Each row comes from the steps of one walk. Every step used is in the known rows, and no mark comes twice. Write the walk behind each row, first mark first.
Known rows
rizan sobel podemud: [0.13,-2.71,-1.21,-2.58,-1.03,-0.36,2.11,-2.41,2.81,-0.13,-2.29,1.19,1.35,-0.10,-2.12,-0.67,1.46,3.06,-1.01,1.58,-1.17,2.10,0.09,0.61,-1.61]
gufon taki sobel natam lelak: [0.42,0.00,-0.64,-1.79,0.23,0.92,-0.03,-0.13,2.21,0.32,1.10,0.45,-6.27,2.54,-1.77,1.03,1.28,1.25,3.69,1.66,0.25,1.50,-4.26,-0.91,-0.82]
lelak natam sobel podemud: [-0.18,-2.43,1.60,-0.90,-1.33,-0.27,-0.84,-1.14,4.39,-0.88,-3.29,1.10,0.24,-0.21,0.75,-1.51,1.51,3.16,-0.47,1.54,-1.33,1.20,1.96,1.39,-1.78]
povim podemud gufon taki sobel natam: [0.77,1.04,0.51,0.41,0.84,0.12,1.03,0.68,-1.42,0.65,4.92,0.69,-2.87,2.13,-3.35,0.00,2.53,0.25,3.11,1.44,-0.64,1.81,-5.35,-0.50,1.62]
gufon rizan sobel: [-0.05,-1.31,-1.18,-1.06,-0.34,-0.36,1.28,-0.18,0.08,0.17,-1.71,1.73,1.79,1.58,-1.47,-1.14,0.70,2.28,0.39,0.72,-0.74,-0.34,-2.44,0.65,-1.28]
povim podemud sobel taki gufon rizan: [0.03,2.73,-0.12,-1.42,0.59,-0.21,3.51,-1.31,-1.92,0.49,-1.24,1.84,2.60,1.64,-0.93,-0.11,-1.28,1.69,-1.07,1.76,-1.42,1.08,-4.33,1.55,2.44]
gufon taki sobel: [0.53,-0.09,0.09,-1.10,0.57,-0.27,3.41,-1.00,1.03,1.21,-0.64,0.78,-2.87,0.88,-3.55,0.91,0.30,1.74,0.49,1.61,0.32,2.51,-4.22,-2.09,0.11]
natam sobel rizan lelak: [-0.34,-0.58,1.04,2.23,-2.33,1.26,-0.16,-0.75,3.02,-0.03,-2.29,1.24,-2.59,-0.11,0.75,0.21,0.51,2.43,1.53,0.67,-2.92,-1.34,-0.95,2.78,-1.25]
gufon rizan sobel natam lelak: [-0.18,-1.28,-1.90,-1.67,-0.70,0.84,-2.00,0.73,1.26,-0.68,0.01,1.40,-1.40,3.37,0.35,-1.05,1.54,1.84,3.48,0.78,-0.90,-1.32,-2.44,1.77,-2.21]
podemud sobel taki gufon rizan: [0.01,2.68,-0.08,-2.42,0.57,-0.19,3.80,-1.33,-0.63,0.25,-3.62,2.19,1.76,1.63,-1.29,0.72,-2.73,2.03,-1.67,1.72,-1.60,1.77,-4.27,1.02,1.65]
rizan lelak natam: [0.04,-1.11,1.04,0.97,-1.56,-0.21,-2.71,-1.28,2.17,-0.24,-3.43,1.67,0.20,-0.48,-1.08,-0.25,1.94,1.82,0.19,0.48,0.00,-1.31,-0.64,0.44,-2.74]
povim podemud gufon rizan sobel taki: [0.19,-0.48,-0.99,-0.48,-1.08,-1.48,1.61,0.39,-1.54,0.66,1.74,2.40,3.18,2.29,-1.09,-2.74,0.93,1.39,0.87,0.91,-2.52,-0.89,-2.66,2.27,-0.10]
rizan lelak natam sobel: [-0.19,-1.83,1.68,2.17,-2.28,-0.31,-3.34,-0.30,3.58,-0.30,-3.72,1.59,-0.27,0.07,0.92,-1.73,1.73,2.21,0.71,0.51,-0.65,-1.90,0.21,1.44,-2.84]
taki sobel rizan lelak natam: [-0.23,1.24,-0.08,0.72,-1.71,0.86,-0.95,-1.67,2.30,0.23,-2.06,1.59,-4.85,-0.03,0.25,0.95,-0.36,0.60,0.32,0.73,-2.06,-1.46,-3.20,0.79,-1.69]
podemud gufon rizan lelak natam: [-0.03,0.81,-0.63,0.73,-0.89,-0.73,-3.22,0.99,-0.30,-0.91,-1.76,2.21,2.01,-0.59,-1.05,-0.72,0.09,0.50,1.59,-0.19,-1.45,-1.88,-1.67,1.51,-1.94]
povim podemud gufon rizan lelak natam: [0.00,0.91,-0.61,1.81,-0.90,-0.80,-3.50,0.96,-1.64,-0.68,0.63,1.86,2.85,-0.56,-0.73,-1.57,1.58,0.17,2.20,-0.16,-1.41,-2.55,-1.68,2.02,-1.16]
gufon rizan: [0.12,0.37,0.61,-0.94,0.59,0.27,2.01,-0.15,-0.65,0.02,-1.83,1.39,1.44,1.15,-2.26,0.61,0.44,2.57,0.71,0.52,-0.33,0.33,-2.03,0.89,-0.35]
taki sobel rizan lelak: [-0.02,1.77,-0.45,0.32,-1.10,1.20,2.00,-1.97,1.37,0.73,-1.50,1.21,-4.50,0.10,-1.51,2.17,-0.74,1.10,0.59,0.56,-2.06,-0.57,-3.86,1.24,-0.92]
podemud gufon: [0.73,-0.31,0.98,0.64,-0.03,0.39,0.35,-0.12,0.12,0.07,0.74,1.11,0.74,0.14,-2.97,0.30,3.38,2.81,1.74,0.69,-1.67,1.46,-1.54,0.30,0.42]
lelak natam sobel: [-0.01,-2.27,2.58,1.58,-1.35,0.09,-2.20,0.02,3.32,-0.18,-2.13,1.28,-0.60,1.06,1.09,-1.99,3.06,3.14,0.79,1.13,-0.86,-0.35,0.21,0.61,-1.33]
podemud gufon taki sobel rizan lelak: [0.25,1.77,-1.86,0.67,-1.01,0.36,1.17,-0.40,0.84,0.53,0.81,1.26,-4.68,-1.04,-2.44,1.49,-1.34,-0.12,2.15,1.09,-3.22,0.89,-4.99,-0.13,0.10]
podemud sobel rizan lelak: [-0.01,1.33,-0.84,1.19,-0.43,2.28,1.35,-2.47,0.12,0.02,-2.55,1.22,-2.34,-0.62,-1.55,2.96,0.56,2.05,1.07,0.77,-0.90,0.20,-4.14,0.68,-0.66]
lelak natam: [0.24,-1.51,2.03,0.40,-0.60,0.21,-1.57,-0.99,1.89,-0.11,-1.84,1.37,-0.10,0.58,-0.89,-0.43,3.27,2.80,0.32,1.06,-0.16,0.25,-0.65,-0.43,-1.15]
povim podemud gufon taki: [0.73,-0.96,0.14,1.44,0.09,-0.26,0.35,0.30,-0.92,0.45,3.44,0.73,0.91,-0.27,-3.32,-0.72,3.62,1.69,2.82,1.48,-1.23,1.94,-2.56,-0.88,1.48]
povim podemud sobel natam lelak: [0.45,0.21,-0.35,0.66,0.83,2.61,-1.19,-1.09,-0.54,-0.28,2.25,0.17,-2.51,2.38,-0.84,1.22,5.13,2.53,4.40,1.16,1.13,0.44,-3.74,0.46,-0.06]
taki gufon rizan sobel podemud povim: [-0.44,-1.22,-1.38,-2.88,-0.71,-1.27,1.76,-1.42,1.41,0.04,-1.33,1.14,5.82,-0.18,-1.23,-2.15,-1.15,1.46,-1.43,1.54,-2.33,0.92,-0.82,2.33,1.16]

Write each row's walk
[0.37,-2.10,-1.93,-1.92,-1.02,-0.59,0.96,-1.31,1.98,-0.46,-0.19,1.29,2.04,-0.73,-2.47,-1.06,1.97,2.56,0.14,1.35,-2.60,2.36,-0.19,0.89,-0.86]	rizan sobel podemud gufon
[0.26,0.37,2.20,-1.69,-1.31,-0.69,2.22,-1.67,2.54,0.63,-2.54,1.93,0.69,1.14,-1.33,-0.47,-0.24,2.84,-1.95,2.01,-2.86,1.88,-1.32,1.31,1.27]	sobel taki gufon
[0.46,0.70,0.17,-1.40,0.16,1.48,-0.26,-0.55,1.92,0.21,0.80,0.49,-5.72,3.03,-1.16,1.22,2.39,1.95,3.20,0.91,0.02,0.33,-3.35,0.72,-1.08]	taki sobel natam lelak
[-0.28,0.13,0.02,-0.06,-0.86,-0.56,-2.10,-0.16,0.45,-0.61,-3.90,2.05,1.46,-0.04,-0.71,-0.29,-0.42,1.07,0.40,0.07,-0.06,-2.19,-1.39,1.24,-2.76]	gufon rizan lelak natam
[-0.23,0.52,-0.85,0.43,-1.65,0.15,-0.78,-1.34,2.57,0.35,-1.80,1.52,-5.51,-0.51,-0.36,0.74,-1.36,-0.13,0.81,1.48,-1.71,-0.32,-4.20,-0.76,-1.52]	gufon taki sobel rizan lelak natam
[0.52,-1.13,-0.81,-2.12,0.06,-0.59,1.91,-0.83,1.49,-0.51,-0.04,0.88,0.96,-1.66,-3.90,0.54,0.72,2.10,0.79,1.89,-1.83,4.25,-0.72,-0.49,0.35]	sobel podemud gufon taki
[-0.31,-0.36,0.72,1.50,-2.27,1.05,-2.71,-1.53,2.52,-0.44,-2.44,1.73,-2.49,-0.81,0.53,0.53,1.15,1.57,0.79,0.81,-2.27,-1.56,-1.18,1.28,-1.92]	sobel rizan lelak natam
[-0.69,-0.68,-0.38,-1.25,-1.64,-1.03,-1.43,-0.33,2.99,-1.32,-5.33,1.80,1.87,-0.77,0.99,-1.35,-2.17,1.49,-0.35,0.49,-1.10,-1.14,1.16,3.02,-3.25]	gufon rizan lelak natam sobel podemud
[-0.49,1.25,0.79,-0.88,-2.25,-1.62,1.02,0.14,2.55,0.12,-4.95,2.51,1.80,1.16,0.84,-1.82,-4.02,1.48,-1.34,0.99,-3.37,-1.31,-1.20,3.98,-0.47]	natam sobel taki gufon rizan lelak
[-0.11,0.21,0.32,1.08,-1.64,1.41,0.28,-1.75,1.60,0.05,-1.93,1.37,-2.14,-0.62,-1.21,1.75,0.79,2.02,0.98,0.69,-2.32,-0.68,-1.88,1.74,-1.08]	sobel rizan lelak
[0.35,-2.76,-2.59,-2.19,-0.93,-1.28,1.23,-0.86,2.21,-0.35,0.03,1.21,1.39,-1.11,-3.09,-1.26,0.95,1.79,0.56,2.08,-2.24,3.58,-1.12,-0.75,-0.59]	rizan sobel podemud gufon taki
[0.35,-0.89,0.87,-0.64,-0.39,1.81,-2.00,-0.36,2.18,-0.51,0.47,0.65,-3.21,2.32,-0.85,0.81,3.87,2.90,3.67,1.00,-0.29,0.20,-1.31,1.17,-1.26]	sobel natam lelak
[0.17,-2.55,-0.87,-0.70,-1.35,1.19,-2.73,-0.42,2.96,-0.33,0.51,1.00,-2.81,2.87,-0.09,-0.97,4.07,2.58,3.39,1.19,-0.74,-0.48,-1.74,0.96,-2.23]	rizan sobel natam lelak
[0.58,0.20,0.38,1.28,1.17,1.39,2.24,-1.96,-1.85,0.62,0.48,0.53,0.83,0.66,-2.59,1.18,4.09,2.92,1.34,1.11,1.21,1.39,-3.66,-0.59,0.91]	povim podemud sobel
[0.31,-1.20,0.25,-2.47,0.69,-0.75,4.81,-2.38,1.40,1.30,-0.11,0.21,0.53,-0.29,-4.28,0.71,-0.58,1.40,-0.26,1.78,0.78,3.14,-2.49,-0.81,0.65]	gufon taki sobel podemud povim
[0.52,0.63,1.53,0.92,1.42,2.06,1.32,-1.39,-2.08,0.12,1.66,0.65,-0.54,2.43,-2.46,1.41,4.40,2.44,2.03,1.13,1.76,1.03,-4.46,0.26,0.83]	povim podemud sobel natam
[0.37,0.49,-0.21,-3.27,0.40,0.03,4.55,-2.55,1.88,0.39,-2.01,0.67,-1.43,0.08,-3.23,1.58,-0.20,2.43,-1.18,1.29,-0.37,2.95,-1.54,0.31,-0.44]	taki sobel podemud
[0.17,0.66,-0.18,-0.62,-0.17,0.96,3.37,-1.25,1.38,0.98,0.31,0.80,-5.50,0.66,-1.88,1.69,-0.56,1.38,1.02,2.00,-2.00,2.17,-4.76,-1.21,0.89]	gufon taki sobel rizan
[-0.54,0.30,2.15,-1.07,-1.93,-1.57,-0.94,0.64,3.24,-0.30,-3.83,2.54,1.28,1.97,2.80,-3.26,-2.21,1.89,-1.53,1.75,-3.52,-0.58,-0.49,2.67,0.20]	lelak natam sobel taki gufon rizan
[0.50,0.63,1.46,-0.05,1.42,2.08,1.58,-1.38,-0.82,-0.12,-0.84,0.95,-1.41,2.42,-2.69,2.23,3.05,2.73,1.37,1.12,1.59,1.79,-4.35,-0.21,0.02]	podemud sobel natam
[0.02,1.33,-0.89,2.35,-0.40,2.23,1.08,-2.47,-1.23,0.27,-0.13,0.89,-1.56,-0.67,-1.20,2.17,2.01,1.71,1.70,0.84,-0.81,-0.57,-4.14,1.11,0.13]	povim podemud sobel rizan lelak
[-0.19,-0.98,3.17,-0.09,-2.58,-1.21,-1.52,-0.46,4.82,0.07,-3.37,2.19,-0.17,1.59,2.38,-3.13,0.15,2.67,-1.64,2.17,-3.54,0.25,0.24,1.84,0.16]	lelak natam sobel taki gufon
[-0.06,0.04,-0.48,-1.55,-0.14,-0.43,1.63,0.90,1.00,-1.03,-1.23,1.19,2.42,-0.28,-0.91,-0.83,-0.78,2.46,1.14,0.73,-2.84,1.49,0.34,2.90,-0.17]	natam sobel podemud gufon rizan
[-0.19,0.71,-1.63,-1.79,-0.98,-1.07,-1.87,-0.14,0.74,-1.63,-2.90,2.02,2.88,-1.92,-1.29,-0.25,-1.49,0.53,0.34,0.25,-1.97,-0.34,0.03,2.25,-2.30]	sobel podemud gufon rizan lelak natam
[-0.17,-0.21,-1.57,-1.44,-0.90,-0.81,0.45,-0.08,1.04,-0.08,-1.89,1.72,2.36,0.97,-0.44,-1.93,-0.42,1.77,-0.67,1.40,-2.92,0.32,-2.57,1.04,0.63]	taki gufon rizan sobel
[-0.39,-1.59,2.31,2.04,-2.01,1.32,-2.28,-0.25,3.72,-0.39,-1.21,1.31,-3.19,0.82,2.61,-1.23,2.26,2.88,1.42,1.46,-3.26,-0.66,-0.24,1.47,-0.60]	lelak natam sobel rizan
[-0.21,1.81,-0.62,-0.81,-0.82,-0.53,-0.01,-0.29,0.61,-0.38,-3.56,1.72,2.29,-0.44,-1.46,0.09,-2.02,1.09,-0.44,0.55,-2.21,-0.57,-2.19,2.15,0.04]	taki gufon rizan lelak
[-0.10,-1.30,-0.10,0.42,-2.32,-0.91,-3.15,-0.24,3.79,-1.29,-2.72,1.53,1.10,-1.91,0.28,-1.67,0.66,1.66,0.70,0.65,-2.60,-0.13,1.67,2.42,-2.44]	rizan lelak natam sobel podemud gufon
[0.80,0.52,-0.62,-0.46,0.60,-0.50,2.24,0.10,0.14,0.88,1.38,0.91,-2.29,0.35,-3.86,0.50,0.73,1.15,1.70,1.38,-1.10,2.85,-4.53,-1.85,0.89]	podemud gufon taki sobel
[-0.47,1.46,0.51,-1.64,-2.15,-1.88,-1.41,-0.60,2.00,-0.36,-5.06,2.96,1.98,0.45,0.63,-1.51,-3.41,0.51,-2.08,1.12,-2.75,-1.65,-1.36,2.52,-1.07]	sobel taki gufon rizan lelak natam
[0.24,-2.42,0.74,-1.33,-1.74,-0.87,2.39,-1.83,2.25,1.09,-2.18,2.24,0.47,2.36,-1.45,-1.47,1.28,3.03,-1.24,1.49,-1.22,0.52,-1.47,0.70,-1.62]	rizan sobel taki
[-0.01,1.48,0.23,-1.35,0.13,-0.15,1.09,-0.04,0.25,-0.27,-2.02,1.39,1.98,0.51,-1.27,-0.17,-0.74,2.03,-0.41,1.20,-2.46,0.96,-2.16,1.28,1.51]	taki gufon rizan
[-0.17,-0.95,1.88,1.73,-1.48,1.65,0.77,-0.49,2.79,0.14,-0.63,0.92,-2.92,0.88,0.93,-0.06,1.78,3.40,1.60,1.29,-3.16,0.25,-0.97,1.92,0.25]	natam sobel rizan
[0.43,1.37,-0.95,1.25,-0.09,0.71,2.01,-0.11,-0.70,0.91,4.85,0.59,-4.09,0.13,-2.00,0.46,1.39,0.49,2.90,1.78,-3.33,1.72,-5.05,-0.48,2.45]	povim podemud gufon taki sobel rizan
[-0.28,0.25,-0.44,-1.75,-0.58,-0.17,-0.51,0.56,0.74,-0.58,-0.76,1.80,1.04,2.81,-0.29,-1.69,-0.12,1.21,0.10,1.44,-2.45,-0.03,-3.34,1.86,0.55]	taki gufon rizan sobel natam
[-0.28,2.02,0.23,-2.06,-1.53,-1.45,1.66,-0.87,1.12,0.13,-4.60,2.60,2.29,0.60,-1.11,-0.31,-3.78,1.09,-1.75,0.97,-2.66,-0.65,-2.05,2.98,-0.28]	sobel taki gufon rizan lelak
[-0.14,3.14,-0.99,-1.98,-0.33,-0.60,2.69,-1.57,-0.46,0.15,-5.28,2.48,2.06,0.55,-1.41,0.93,-3.96,1.08,-1.84,1.08,-1.27,0.19,-4.31,1.88,0.28]	podemud sobel taki gufon rizan lelak
[0.23,-2.01,1.77,-1.41,0.10,0.16,2.76,-2.59,1.39,0.50,-0.81,0.44,3.59,-0.50,-3.35,0.46,2.10,3.04,-0.19,1.11,0.34,1.80,0.44,1.32,0.11]	sobel podemud povim
[0.53,-0.44,-0.13,-1.79,-0.03,0.09,1.61,-1.25,1.21,-0.61,-0.32,0.97,1.47,-1.28,-3.27,0.76,1.77,2.87,0.38,1.12,-2.10,3.08,0.24,1.08,0.11]	sobel podemud gufon
[-0.56,-0.41,1.60,-0.04,-2.35,-1.53,-1.06,0.27,2.43,-0.11,-5.27,2.84,1.02,1.57,1.60,-2.24,-2.37,1.42,-0.46,0.46,-1.23,-2.93,-0.40,3.11,-3.20]	gufon rizan lelak natam sobel taki
[-0.36,-2.01,0.60,-0.31,-2.30,-0.67,-2.01,-1.41,4.67,-1.00,-4.78,1.40,0.56,-1.30,0.59,-1.23,0.23,2.24,-0.50,0.93,-1.14,-0.27,1.95,2.23,-3.21]	rizan lelak natam sobel podemud
[-0.45,1.25,-0.29,-0.45,-1.43,-0.96,-3.05,-0.05,1.48,-0.90,-4.10,2.08,2.07,-0.60,0.32,-1.10,-1.63,0.50,-0.69,0.74,-2.30,-1.52,-1.56,1.62,-0.80]	taki gufon rizan lelak natam
[0.68,0.63,-1.20,-0.97,0.23,0.70,-1.14,1.00,1.38,0.00,3.12,0.53,-5.68,2.01,-2.13,0.64,1.76,0.65,4.76,1.42,-1.19,1.78,-4.57,-0.70,-0.03]	podemud gufon taki sobel natam lelak
[-0.11,-1.15,-0.23,-2.34,-1.06,-1.22,2.99,-0.79,0.59,0.74,-2.77,2.63,1.71,2.75,-1.13,-1.62,-1.06,2.29,-1.04,1.12,-1.25,-0.38,-2.23,1.55,-1.62]	gufon rizan sobel taki
[-0.66,0.52,0.25,0.80,-2.13,-1.09,-3.60,0.96,2.91,-0.97,-4.45,1.96,1.51,-0.11,2.31,-2.60,-1.76,0.91,-0.17,0.77,-2.85,-2.13,-0.77,2.65,-0.97]	taki gufon rizan lelak natam sobel
